Known rows, with every way that one mark hangs from another:
j795{j409 j924}: [ 0.10, -0.06,  0.11,  0.14, -0.08, -0.15,  0.05, -0.03, -0.20, -0.11,
  0.03, -0.13,  0.04,  0.12,  0.00,  0.14,  0.08,  0.08,  0.12, -0.16,
 -0.19,  0.16]
j795{j409}: [ 0.07, -0.09,  0.04,  0.02, -0.12, -0.19,  0.01, -0.10, -0.04, -0.12,
  0.00, -0.04,  0.13,  0.11,  0.01,  0.09, -0.01, -0.01,  0.08, -0.03,
 -0.09,  0.06]
j368{j82}: [-0.06,  0.01, -0.07, -0.01,  0.08, -0.27,  0.06, -0.07, -0.14, -0.03,
 -0.08, -0.11,  0.30,  0.11, -0.14, -0.08, -0.13,  0.05,  0.02,  0.08,
 -0.05,  0.03]
j795{j924}: [ 0.04,  0.02,  0.07,  0.13,  0.04,  0.03,  0.04,  0.07, -0.16,  0.00,
  0.03, -0.08, -0.08,  0.01, -0.01,  0.05,  0.09,  0.10,  0.05, -0.13,
 -0.10,  0.10]
j677{j656}: [-0.08,  0.02, -0.05, -0.06, -0.01,  0.16,  0.19,  0.19,  0.13, -0.07,
  0.04, -0.02, -0.02, -0.16,  0.04,  0.04,  0.07, -0.25,  0.03, -0.06,
  0.11,  0.02]
j368{j82 j463}: [-0.03, -0.13, -0.16, -0.02, -0.08, -0.26,  0.18, -0.15, -0.19, -0.08,
 -0.02, -0.18,  0.29,  0.19,  0.02, -0.20, -0.18,  0.05,  0.12,  0.21,
 -0.06,  0.00]
j2{j463{j368{j82}}}: [ 0.02,  0.20, -0.05, -0.05,  0.13,  0.12, -0.01,  0.03, -0.08, -0.06,
 -0.01, -0.25,  0.36,  0.03, -0.04,  0.06,  0.01, -0.08,  0.10, -0.03,
  0.08,  0.16]
j2{j463{j368{j82{j529{j677}}}}}: [-0.06, -0.06, -0.18,  0.08, -0.06, -0.06, -0.33,  0.11, -0.05, -0.04,
 -0.05, -0.45,  0.21, -0.03,  0.00,  0.06,  0.02, -0.08,  0.24,  0.04,
  0.26,  0.16]
j656{j409 j677{j529}}: [ 0.24,  0.19,  0.25,  0.03,  0.12,  0.14,  0.31,  0.10,  0.09, -0.01,
  0.09, -0.41, -0.20, -0.15,  0.33, -0.36,  0.11, -0.14,  0.15, -0.47,
  0.06, -0.01]
j368{j82{j529} j463}: [ 0.04, -0.26, -0.21,  0.11, -0.11, -0.56, -0.08, -0.11, -0.21, -0.02,
  0.01, -0.15, -0.10,  0.12,  0.03, -0.34, -0.09,  0.05,  0.36,  0.29,
 -0.06,  0.01]
j463{j2 j368{j82{j529{j677{j656}}}}}: [-0.30, -0.30, -0.26, -0.01, -0.08, -0.12, -0.36,  0.18,  0.11, -0.15,
  0.06, -0.51,  0.11, -0.42, -0.20,  0.24,  0.09, -0.22,  0.34, -0.12,
  0.38,  0.17]
j82{j368{j463} j529}: [ 0.19, -0.39, -0.15,  0.19, -0.13, -0.49, -0.36,  0.01, -0.16,  0.13,
  0.05, -0.06, -0.73, -0.03,  0.13, -0.25,  0.05,  0.03,  0.53,  0.30,
 -0.07,  0.06]
j368{j463{j2}}: [-0.12, -0.32, -0.16, -0.01, -0.18,  0.13, -0.10, -0.13, -0.06, -0.08,
  0.12, -0.24, -0.10, -0.15,  0.03,  0.04, -0.08,  0.05,  0.15,  0.02,
  0.09, -0.01]
j677{j529{j82} j656{j409}}: [ 0.05,  0.05,  0.13, -0.25,  0.22, -0.07,  0.15,  0.22,  0.10, -0.01,
  0.17, -0.42, -0.02, -0.08,  0.34, -0.17,  0.23, -0.32,  0.07, -0.35,
  0.15,  0.17]
j2{j463{j368{j82{j529{j677{j656}}}}}}: [-0.14, -0.04, -0.23,  0.02, -0.06,  0.11, -0.14,  0.29,  0.08, -0.12,
  0.00, -0.48,  0.18, -0.18,  0.05,  0.09,  0.09, -0.34,  0.26, -0.03,
  0.37,  0.17]
j656{j677}: [ 0.01, -0.02,  0.02,  0.08, -0.14,  0.14,  0.10,  0.09,  0.03, -0.04,
 -0.05, -0.16, -0.03, -0.19,  0.09, -0.11,  0.09, -0.07,  0.11, -0.19,
 -0.02,  0.01]
j677{j529 j656}: [ 0.05,  0.15,  0.07, -0.06,  0.17,  0.22,  0.41,  0.27,  0.17,  0.02,
  0.10, -0.18, -0.21, -0.15,  0.12, -0.03, -0.12, -0.42, -0.04, -0.13,
  0.34, -0.02]
j2{j463{j368{j82{j529}}}}: [ 0.08,  0.07, -0.09,  0.08,  0.11, -0.19, -0.28,  0.07, -0.10,  0.01,
  0.02, -0.22, -0.02, -0.02, -0.03, -0.08,  0.11, -0.08,  0.33,  0.06,
  0.08,  0.18]
j795{j409{j656{j677}} j924}: [ 0.13, -0.18,  0.14,  0.33, -0.30,  0.20,  0.29,  0.02, -0.20, -0.04,
 -0.07, -0.41,  0.18, -0.22, -0.04,  0.31,  0.13,  0.08,  0.28, -0.29,
 -0.29,  0.02]
j368{j82{j529{j677{j656}}} j463{j2}}: [-0.34, -0.55, -0.41,  0.06, -0.29, -0.15, -0.16,  0.05, -0.03, -0.17,
  0.05, -0.58,  0.03, -0.25, -0.02,  0.00, -0.12, -0.15,  0.34,  0.11,
  0.32,  0.02]
j82{j368}: [ 0.10, -0.11, -0.01,  0.07,  0.06, -0.21, -0.22,  0.06, -0.08,  0.12,
 -0.04, -0.03, -0.32, -0.05, -0.04,  0.01,  0.00,  0.05,  0.19,  0.09,
 -0.06,  0.08]
j656{j409{j795{j924}} j677{j529{j82}}}: [ 0.33, -0.03,  0.22, -0.05,  0.19,  0.02,  0.21,  0.19, -0.21, -0.02,
  0.07, -0.66, -0.22, -0.13,  0.16,  0.04,  0.20,  0.10,  0.14, -0.66,
 -0.27,  0.09]
j677{j529}: [ 0.13,  0.14,  0.11,  0.00,  0.17,  0.05,  0.23,  0.08,  0.05,  0.10,
  0.05, -0.15, -0.18,  0.01,  0.08, -0.07, -0.19, -0.17, -0.07, -0.06,
  0.23, -0.03]
j656{j409{j795}}: [ 0.27, -0.01,  0.09, -0.11,  0.16,  0.02,  0.11, -0.09, -0.04, -0.11,
  0.04, -0.13, -0.09,  0.03, -0.03,  0.15,  0.08,  0.21,  0.04, -0.28,
 -0.34, -0.17]

Rows:
[ 0.25, -0.20,  0.12,  0.12,  0.04,  0.29,  0.37,  0.24, -0.25,  0.17,
 -0.07, -0.67, -0.07, -0.30, -0.14,  0.53, -0.05,  0.08,  0.09, -0.39,
 -0.21, -0.08]  j409{j656{j677{j529{j82}}} j795{j924}}
[-0.16, -0.24, -0.18,  0.08, -0.19, -0.01, -0.13,  0.26,  0.15, -0.06,
  0.01, -0.22, -0.19, -0.22,  0.09,  0.04,  0.08, -0.27,  0.17,  0.00,
  0.29,  0.01]  j82{j529{j677{j656}}}
[ 0.08, -0.09,  0.03, -0.04,  0.02,  0.36,  0.28,  0.20, -0.02, -0.24,
  0.05, -0.47,  0.03, -0.12,  0.03,  0.37,  0.16,  0.05,  0.03, -0.47,
 -0.15, -0.08]  j529{j677{j656{j409{j795{j924}}}}}
[-0.18, -0.32, -0.24, -0.02, -0.10, -0.15, -0.04, -0.21, -0.20, -0.11,
  0.04, -0.35,  0.21, -0.03, -0.11, -0.03, -0.20,  0.12,  0.17,  0.10,
  0.03,  0.01]  j368{j82 j463{j2}}
[-0.19, -0.53, -0.30, -0.12, -0.32, -0.11, -0.22,  0.23, -0.03, -0.03,
 -0.03, -0.50,  0.02, -0.10,  0.23,  0.11,  0.06, -0.20,  0.24,  0.13,
  0.17,  0.21]  j529{j82{j368{j463}} j677{j656}}
[-0.12, -0.04,  0.00, -0.10, -0.08,  0.25,  0.13,  0.14,  0.19, -0.20,
  0.06, -0.38,  0.22, -0.12,  0.23, -0.01,  0.20, -0.17,  0.04, -0.29,
  0.14, -0.01]  j529{j677{j656{j409}}}
[ 0.31,  0.00,  0.18,  0.10,  0.05,  0.19,  0.25,  0.07, -0.16, -0.15,
  0.03, -0.37, -0.20, -0.16,  0.05,  0.08,  0.25,  0.25,  0.20, -0.59,
 -0.46, -0.06]  j656{j409{j795{j924}} j677}
[-0.05, -0.28, -0.11, -0.30, -0.05,  0.09, -0.02,  0.16,  0.05, -0.21,
  0.00, -0.53,  0.29, -0.10,  0.08,  0.37,  0.20, -0.03, -0.01, -0.36,
 -0.10, -0.01]  j529{j82 j677{j656{j409{j795}}}}
[-0.15, -0.06, -0.08, -0.10,  0.12, -0.11, -0.24, -0.08, -0.04, -0.09,
  0.06, -0.29,  0.29, -0.20, -0.29,  0.21,  0.01,  0.05,  0.17, -0.13,
  0.09,  0.16]  j463{j2 j368{j82}}
[ 0.03, -0.41, -0.18, -0.07, -0.14, -0.42, -0.37,  0.01, -0.21,  0.10,
  0.01, -0.24, -0.17,  0.06,  0.16, -0.06,  0.08,  0.05,  0.31,  0.22,
 -0.11,  0.22]  j529{j82{j368{j463}}}
[-0.05, -0.01,  0.01, -0.20,  0.13, -0.01,  0.15,  0.31,  0.09,  0.06,
  0.09, -0.32, -0.04, -0.12,  0.17,  0.00,  0.02, -0.40, -0.03, -0.14,
  0.30,  0.16]  j677{j529{j82} j656}
[-0.12, -0.45, -0.28,  0.11, -0.12, -0.45, -0.30, -0.17, -0.22, -0.05,
  0.08, -0.32, -0.17, -0.09, -0.10, -0.17, -0.11,  0.11,  0.41,  0.19,
  0.03,  0.03]  j368{j82{j529} j463{j2}}
[ 0.44,  0.14,  0.29,  0.09,  0.22,  0.25,  0.47,  0.15, -0.12, -0.05,
  0.08, -0.51, -0.39, -0.16,  0.13,  0.01,  0.07,  0.07,  0.13, -0.66,
 -0.23, -0.08]  j656{j409{j795{j924}} j677{j529}}
[ 0.14,  0.02,  0.19, -0.12,  0.09, -0.10,  0.05,  0.13,  0.01,  0.02,
  0.08, -0.55, -0.03, -0.12,  0.38, -0.32,  0.25, -0.12,  0.15, -0.48,
  0.01,  0.16]  j656{j409 j677{j529{j82}}}
[-0.06, -0.14, -0.14,  0.04, -0.07, -0.39, -0.34,  0.05, -0.01, -0.05,
 -0.04, -0.32,  0.22, -0.04, -0.12,  0.04,  0.05, -0.02,  0.27,  0.05,
  0.17,  0.14]  j463{j368{j82{j529{j677}}}}
[-0.27, -0.72, -0.32, -0.07, -0.31, -0.17, -0.64, -0.01, -0.17,  0.02,
  0.00, -0.64, -0.03, -0.16,  0.05,  0.24, -0.02,  0.11,  0.27,  0.10,
  0.15,  0.21]  j529{j82{j368{j463{j2}}} j677}
[-0.03, -0.49, -0.29,  0.15, -0.31, -0.18, -0.23,  0.24,  0.02,  0.01,
  0.02, -0.33, -0.54, -0.19,  0.20, -0.07,  0.03, -0.23,  0.47,  0.23,
  0.22,  0.05]  j82{j368{j463} j529{j677{j656}}}
[-0.21, -0.21, -0.07, -0.24, -0.11,  0.01, -0.13,  0.17,  0.10, -0.16,
  0.05, -0.52,  0.39, -0.09,  0.29,  0.04,  0.35, -0.15,  0.04, -0.30,
  0.09,  0.17]  j529{j82 j677{j656{j409}}}
[-0.20, -0.67, -0.36,  0.15, -0.31, -0.08, -0.44,  0.18,  0.02, -0.02,
  0.09, -0.50, -0.61, -0.41,  0.07,  0.09,  0.01, -0.16,  0.52,  0.12,
  0.32,  0.07]  j82{j368{j463{j2}} j529{j677{j656}}}
[-0.23, -0.38, -0.21, -0.11, -0.14, -0.14, -0.35,  0.31,  0.01,  0.03,
 -0.08, -0.44,  0.05, -0.16,  0.07,  0.23,  0.13, -0.19,  0.15,  0.01,
  0.18,  0.25]  j529{j82{j368} j677{j656}}
[ 0.35,  0.17,  0.23, -0.04,  0.36,  0.27,  0.57,  0.25, -0.04, -0.09,
  0.17, -0.39, -0.38, -0.12,  0.07,  0.16,  0.05, -0.12,  0.04, -0.53,
 -0.10, -0.09]  j677{j529 j656{j409{j795{j924}}}}
[-0.13, -0.32, -0.09, -0.16, -0.05, -0.19, -0.36,  0.23,  0.02, -0.04,
  0.00, -0.55,  0.06, -0.13,  0.25,  0.05,  0.35, -0.11,  0.24, -0.20,
  0.04,  0.25]  j529{j82{j368} j677{j656{j409}}}
[ 0.31, -0.33,  0.03,  0.07,  0.05,  0.04,  0.11,  0.22, -0.16,  0.29,
 -0.14, -0.62, -0.30, -0.36, -0.17,  0.50, -0.14,  0.02,  0.22, -0.19,
 -0.17, -0.10]  j409{j656{j677{j529{j82{j368}}}} j795}
[ 0.27, -0.03,  0.10, -0.03,  0.02,  0.16,  0.21,  0.00,  0.00, -0.15,
 -0.01, -0.29, -0.11, -0.17,  0.05,  0.04,  0.17,  0.15,  0.16, -0.47,
 -0.35, -0.16]  j656{j409{j795} j677}
[ 0.03, -0.05,  0.06, -0.07,  0.00, -0.04,  0.07,  0.21,  0.00,  0.10,
  0.00, -0.44, -0.05, -0.16,  0.22, -0.14,  0.03, -0.21,  0.06, -0.26,
  0.16,  0.16]  j656{j677{j529{j82}}}
